Each row was made from one walk, in order. Every step used is in the known rows, and no mark comes twice. Write each row's walk.
Known rows:
Q-W-X-G-C: [-0.34  1.90  0.49  2.15  0.10  2.60  2.35 -0.95  0.99 -1.09 -3.25  0.23
 -0.77 -4.37  1.57 -7.61]
W-X-G: [-1.63  1.03  4.33 -0.85 -1.10  2.64  2.91  0.57  2.38 -0.81  1.74  1.26
  1.19 -4.21  2.81 -2.43]
G-C-W-X: [ 2.19  2.94  3.38 -0.79  1.15 -1.86  1.54 -1.03  2.15 -4.34 -5.32 -1.27
 -0.86 -2.49  1.71  0.48]
Q-W-X: [ 0.38  1.45 -1.94  0.84 -0.80 -1.99  3.25 -3.79  0.68  0.08  1.34 -0.77
 -0.62  0.19  3.22 -4.02]
W-N-Q: [ 1.07 -0.99 -6.32 -1.12 -0.74  0.89  1.74 -3.96 -0.81  0.64  1.85 -0.42
  1.48  7.04 -1.60  1.13]
Q-W-N-C: [-0.74 -1.09 -4.82 -0.34  2.61  2.37  2.05 -4.42 -3.38  2.93 -0.51 -0.95
 -1.94  2.44 -2.66 -1.66]
N-Q: [ 1.25 -1.31 -5.02 -0.08 -0.97 -0.41  3.18 -4.19  0.14 -0.48  2.78  0.06
  2.36  7.47  0.04 -1.80]
N-Q-W-X-G-C: [ 1.76  0.42 -4.11  2.11 -2.08  2.66  2.58 -1.99  1.91 -2.45 -3.10  0.13
  1.46  0.70  2.44 -8.41]
N-C-G: [-3.81 -1.29  2.01 -1.90 -0.82  4.10  6.33 -3.01  0.41  1.64 -0.22 -3.47
  1.20  2.34 -4.01 -1.45]
G-C: [-0.74  1.54  0.28  0.61  4.03  0.56  2.56 -2.41 -0.81 -2.66 -3.22 -0.76
 -0.58  0.79 -2.46 -3.37]
G-C-W: [ 1.80  1.53  1.35  0.03  2.46 -1.22  1.10 -2.32 -0.53 -1.93 -4.75 -0.94
 -1.38  0.34 -1.70  0.60]
Q-N-C: [-2.29 -1.03  1.70 -2.52  3.07  1.46  6.10 -4.19 -1.13  2.35  5.21 -2.43
 -2.21 -1.03 -0.15 -0.19]
G-C-W-X-N: [-0.47  2.69  3.22 -2.19  0.80 -3.11  3.61 -0.79  2.42 -2.54 -5.03 -1.39
 -1.12 -5.27  0.79  2.96]
Q-W-X-N: [-2.45  1.17 -2.22 -0.75 -1.25 -3.47  5.42 -3.45  0.97  1.98  1.62 -1.00
 -0.94 -2.70  2.22 -1.10]
W-X: [-0.55  1.74  2.18 -1.36 -0.11 -1.59  3.44 -1.94  2.24 -2.17  2.09 -0.41
  0.67 -0.77  3.13 -0.77]
W-N: [-0.83  0.10 -2.12 -1.37  1.52  0.56  1.45 -3.18 -1.99  1.70  1.79 -0.52
 -0.50  2.93 -2.64  2.38]
G-C-W-X-N-Q: [ 1.10  1.64 -0.24 -1.98 -1.08 -2.89  3.81 -1.66  3.40 -3.33 -4.83 -1.47
  0.39 -2.01  1.63  2.01]
C-W: [ 1.87  0.08  0.88 -0.95 -0.21 -2.77  1.20 -3.30 -0.87  1.25  0.88 -0.15
 -0.62  2.31 -0.18  3.84]
X-W-N-C: [-1.26 -3.77 -0.86 -4.21  7.52  1.82  2.58 -3.49 -2.71  1.77 -0.48  1.27
 -0.71 -3.00 -4.50  3.43]

Which walk is each row?
[ 0.20  0.14  4.52 -3.68  0.55 -0.65  5.21 -3.06  1.43  0.72  3.33 -2.97
 -2.61 -3.89  3.42  3.14]
Q-N-C-W-X
[-1.91  0.34 -1.99 -3.05 -2.54 -2.87  6.24 -2.22  3.59 -1.07  2.34 -0.52
  2.29 -0.31  2.97  1.24]
W-X-N-Q
[-3.18 -1.46  1.49 -4.10  1.85 -1.42  5.22 -2.35 -0.74  3.06 -0.24 -0.65
 -1.06 -2.24 -2.22  6.09]
X-N-C-W
[-1.47  2.24  4.75 -0.02  0.89  3.58  2.58  1.40  2.64 -3.51 -2.98  0.64
  0.61 -6.03  1.58 -4.68]
W-X-G-C
[ 0.10 -0.04 -5.79  0.79  0.66 -0.07  1.33 -4.76 -3.17  3.51  0.97 -0.73
 -1.72  3.49 -2.09 -1.24]
Q-W-N
[ 2.43  0.00 -6.38  0.81 -2.94 -1.48  3.37 -4.81  1.58 -1.09  1.63 -0.70
  1.63  5.08  3.80 -4.91]
N-Q-W-X
[-4.66  0.26 -0.22 -1.95 -3.34  0.10  8.05 -3.03  2.26  2.82 -0.66 -3.90
  0.08 -2.99 -0.30 -2.00]
Q-W-X-N-C-G
[ 0.99  0.27 -0.44 -3.41 -3.87 -4.67  4.34 -2.28  3.45 -0.22  0.66 -0.76
  1.25 -0.51  3.39  5.56]
C-W-X-N-Q
[-0.46  0.72  0.04  1.28 -1.69  1.66  2.53 -1.55  0.73  1.29  1.12  0.79
 -0.10 -2.94  2.63 -5.31]
Q-W-X-G
[-0.57 -0.39  6.33 -3.18 -0.30  2.72  4.74 -1.04  1.55  1.78  3.06 -1.58
 -2.05 -6.84  3.20  1.81]
Q-N-C-W-X-G
[ 0.35  0.73  3.52  0.75  1.24  3.37  0.60  0.32 -0.31 -0.20 -4.37  1.11
 -0.60 -3.36 -2.11 -1.37]
X-G-C-W
[ 1.96 -0.33 -1.09  0.04 -0.65  4.58 -0.22 -0.20 -0.28 -0.46 -4.92  0.74
  0.59  0.00 -2.38 -0.23]
X-G-C-W-N-Q
[ 3.71 -0.86 -4.43 -1.58 -2.17 -1.13  0.27 -3.87 -0.63  1.26  0.23 -0.71
  0.53  6.05 -0.80  5.33]
C-W-N-Q
[ 0.35  0.69  2.29  0.05  1.27  4.40 -0.50  0.50 -1.02  0.46 -5.17  0.84
 -1.06 -3.35 -3.25  0.80]
X-G-C-W-N
[-0.33 -2.58 -1.72 -3.02  5.49 -0.59  1.85 -3.92 -2.29  2.32  1.11  1.36
 -0.41 -2.08 -4.05  3.83]
X-W-N
[-3.94 -1.02  2.88 -2.45 -1.14  2.99  8.33 -4.35  0.43  3.68  4.44 -5.50
 -0.83 -0.35 -2.21 -0.57]
Q-N-C-G
[-2.23 -1.11 -3.71 -0.41 -1.10  3.89  4.03 -4.53 -1.86  4.28 -1.21 -3.78
 -0.81  3.11 -4.49 -2.11]
Q-W-N-C-G
